Known rows, with every step that occurs:
libir > vudoz: [ -7   2   1  -5 -11  13  -2   3  -4  -1   9   6   0  10  -7  -1  17   3
  18   4  -7   7  11   9]
tesa > pagit > libir > vudoz > gufov > gubet: [ 16  16   0   4  12 -11  -1 -13 -20 -14   5   5 -23  -2   1   1  22  17
  11 -15 -13 -19  11  -1]
surid > tesa: [ 10  -7   3  -3 -18  -1   1  -1   1   3   1  -5   7   1  -1  11   3   3
  -1   1   4   7  10  -3]
vudoz > libir > tesa: [  6   4   9  -6   4  13   4  11   6  -4   7  -4  19  -7   4  -3 -11  -6
 -12 -11  26  10  -4  -3]
tesa > pagit > safu: [-15  -4  -3  18  17   8   3 -19  -2  11  -6 -11   4  20   4  10   8   6
   5   9  -2   6  10   1]
pagit > libir > vudoz: [  5  11  -4  -2 -10  10 -10  -1  -7  -1  11   5 -14  14 -14  14  29  20
   8   1  -4   7  13  -1]
tesa > pagit > libir: [  5   3  -1  12  15  -3  -7  -5  -2   2   4  -9 -10   9  -8  15  10  13
 -12  -6   3   1   2  -1]
tesa > pagit > gufov > gubet: [ 21  -8  13  13   8 -17   2 -12  -4   9 -10   1 -12 -12   6 -23   3  -6
   2  -5  -5 -16   9   9]
surid > libir: [ -5  -4   6  -2  -7  -4   2  -2   0  -3   8  14  11   6  -9   2   4 -12
   0  -6   0   4   8  -1]
gufov > vudoz > libir > pagit > tesa: [ -3   3   9  15   1  -7 -11  21  15  -8 -13 -23   7  -7  -6  -7 -22  -5
  -9 -12  10   5 -48 -14]
safu > pagit > gufov: [ 20 -12 -15 -16  -7   4   4  -4   2  11 -10  14   5 -14   2 -14 -17  -8
   2   6 -13  -4  16   4]
libir > vudoz > gufov > pagit: [ -4   8 -14 -34 -20  24  18  10 -22 -12   9  27   1   0   5 -10   6   2
  22  21 -18  -2   7   8]
pagit > gufov: [  7  -7  -1  -9 -15   8   1  -4  -1  14  -6  15   2  -2   3 -19   4  -9
   2  12   1  -7  17   6]
gufov > gubet: [ 19  -7  18  17  -3   8   4  -3  -6   5  -8   1  12   0  -3  -5   3 -10
  18  -6  -5   2  10   1]
vudoz > gufov: [  4   3  -5 -16 -11  20   7  -2  -8  -4  -2  23  14   1   9  -8  -3 -11
  11   4   1 -12  10   2]
safu > pagit > gufov > vudoz: [ 13  -7  -6 -16  -7  -1  -4   3   6  11 -25  12   5 -17   2 -20 -27  -2
   6  11 -24  -7  -7  -6]
pagit > libir: [13  4 -4  4 -7 16 -5 -3 -4  6 -4  5  0 12 -8 16 14 12 -4  0  3  7 12 -5]
vudoz > libir > pagit > safu: [  1   3  -7   7   5  19  -3  -8  -5  14   1 -16  17  23   2  12   2   8
   3  16  25  13  -5  -7]
libir > pagit > gufov > vudoz: [ -6   0   5 -12 -10 -15 -16   3   9  15 -11   2 -13  -5   1 -24  -9 -13
   2  13  -3 -17 -19   1]
surid > tesa > pagit > safu: [ -3  -9  -4  17   6  -3   2 -20  -1   8  -3 -21  -3  11   8  25   9  16
  -5   5  -1   5   7  -6]
vudoz > libir: [17  0  3 -3 -4 22 -1  6 -6  4  2 -2 31  7 -2 -4 -3  2  0  7 21 15  0 -3]
safu > pagit: [  8  -8  -9  -7   0  13   6   3   4   2  -4   3  21  -2  -3   4 -19  -4
   9  -2 -12   9   9   2]
tesa > pagit: [-13  -4   4   8   9  -3   0  -1   5   2   4  -6   5   2   0  -2  -1  -6
  -3   1   0   1  -3  10]
gufov > vudoz: [ -6   0  10   0  -7  11 -12  10   7   6 -15   6  14   3  -5  -5  -7  -3
  10  13  -8   4 -16  -4]
gufov > pagit: [  4  -6  -1 -10 -13  22  13  14  -8   6   4  10  12   8  -3  -1  -6  -3
  10  21  -3  14   1   6]
surid > libir > vudoz > gufov: [-12  10  -7 -24 -18  -3   3  -8 -11 -19  16  28   1  -3  -1  -4  15  -6
  15  -2 -14 -10  14   3]

Rows:
[ 11  16 -15 -15  -1 -19  -7 -12 -15 -16  16  -2 -29  -6   3  16  25  29
  -5  -7  -8 -16   6  -4]
surid > tesa > pagit > libir > vudoz > gufov
[ -6   4   8   4  24  -6   3  11   9  -8  11 -15  10  -9   6  -5 -13  -3
 -22 -16  24   3 -16   0]
vudoz > libir > tesa > pagit
[ -2  -6   0   1   4 -11  -1  -8   0  10  -1   7  -9  -6   6 -20   3  -9
 -10   5  -1 -10   7  11]
tesa > pagit > gufov
[ 11  -6  19  12  20 -28   9  -6   7  -1  -5   1 -24 -26  14 -22  -1 -19
  -6 -23   1 -23   7   9]
libir > tesa > pagit > gufov > gubet
[  0  -7 -10   2  -9  36  13  -1 -15  12 -11   7   8  22   1  12   2   9
  17  33  -5  20  15  -2]
gufov > pagit > safu
[-17  -3   3  20   0 -12   5  11  15  -7   1 -11  -9  -2  -5   4  -7 -18
  -4 -21   4  -3 -14   4]
libir > pagit > tesa
[  5 -13  -7  11   4   5  12  10  12 -13 -13  -3   8 -11  -5   6 -25 -10
   0 -21 -19   6  -3  -2]
safu > pagit > tesa
[-22  -5   7  18  -1 -31   3   5  16 -15  11  -6 -11  -5  -9   8  -4 -27
 -11 -28   4  -2 -17  -1]
surid > libir > pagit > tesa
[ -6   6 -24 -23 -15  34  17  -5 -24  -2   1  27  -2  15   8   4  14  14
  30  31 -20   4  18   0]
libir > vudoz > gufov > pagit > safu
[-22  -2  11   4  22 -15   6   5  17  -6  11  -8  -8 -10   6  -3  -6 -15
 -12 -19   4  -6  -6   9]
libir > tesa > pagit
[ -1  -8   4   8   3 -18   2  -3   5   1   6 -18  -1  -4   2  10  -1   5
 -10  -1   3   2  -1   3]
surid > tesa > pagit
[-15   5   8   7  29   3  -8   0   7  -1 -13 -19   8   2   9   3 -14  12
 -14   1  11   7 -25 -16]
gufov > vudoz > libir > tesa > pagit > safu
[ 14   1  -1  13   6 -19  -9  -9  -4   0   8 -19 -16   0  -6  27  14  22
 -18  -9   5   1   5  -6]
surid > tesa > pagit > libir
[  7   7  -6   6   3 -25 -11  -6  -8  -5  17 -22 -29   2 -11  24  28  31
 -12  -9  -4   3   4  -3]
surid > tesa > pagit > libir > vudoz
[ -8  -4   4  -1   2 -14 -12  -1   2   7 -14   4  -9 -10   4 -26  -8  -3
  -5  11 -10 -13 -16   1]
tesa > pagit > gufov > vudoz
[-16   3   5  -8 -12  -9  -2   0   1 -12  19  11  -1   7 -13   2  20  -3
  10  -1 -10   8  10   5]
surid > libir > vudoz
[-26  -2   2  12  29  -3   7 -10  11   0   0 -11 -10   5   9  14   3  -2
  -6  -6   4  -1   9   1]
libir > tesa > pagit > safu
[ 12  -9   0  -3  -7 -27  -1 -11  -2   6   0  -7 -15 -15   8  -8   2   2
 -17   0   3 -10   8   7]
surid > tesa > pagit > gufov
[-11  -2   6  -3  16 -23   7   0  16   0   3   3 -21 -19  11 -21  -3 -17
 -17 -12   5 -19   4  12]
libir > tesa > pagit > gufov
[ 16  13 -28 -26  -5  13   2  -6 -16 -13   5  18  -7  -3  -2   8   6  19
  15  -6 -22  -7  15  -5]
safu > pagit > libir > vudoz > gufov
[  2   1   3  16   5  -1   0  16  10  -7   1 -21   8  -2  -3   0 -14  -9
 -10 -16  21   7 -27  -3]
vudoz > libir > pagit > tesa
[  8  18 -13 -19 -13  13  -5  -8 -17  -9   8  23 -12   5  -2   6  23  18
  11   2  -8 -10  19  -2]
pagit > libir > vudoz > gufov
[  2   6  15  -8   5   9  -9  19  10  -7  -7  -4  18 -13   2  -8 -21  -2
  -9  -5  14   4 -29 -15]
gufov > vudoz > libir > tesa
[  4   4   2  -3  -4   6  -7   7   4   6  10 -14  18  10  -4  -2  -7  -4
  -6   4  23   7 -15  -1]
vudoz > libir > pagit
[ -1  -9  -1   9 -10  11  20  23   0 -13  -9   2  -1  -3  -5   2 -13  -8
   4  -1 -11  13  -5   2]
gufov > pagit > tesa
[  0   7   9  -1  -1   5 -20  16   7   5  -4 -14  21   4  -5  -7 -18  -2
  -1  10  16   6 -40 -10]
gufov > vudoz > libir > pagit
[-21  -3  -3  10   0  -8  -3 -16   2   9   7  -2  -2  20  -3  21   9  -6
   4   5   5   4   8  -4]
surid > libir > pagit > safu
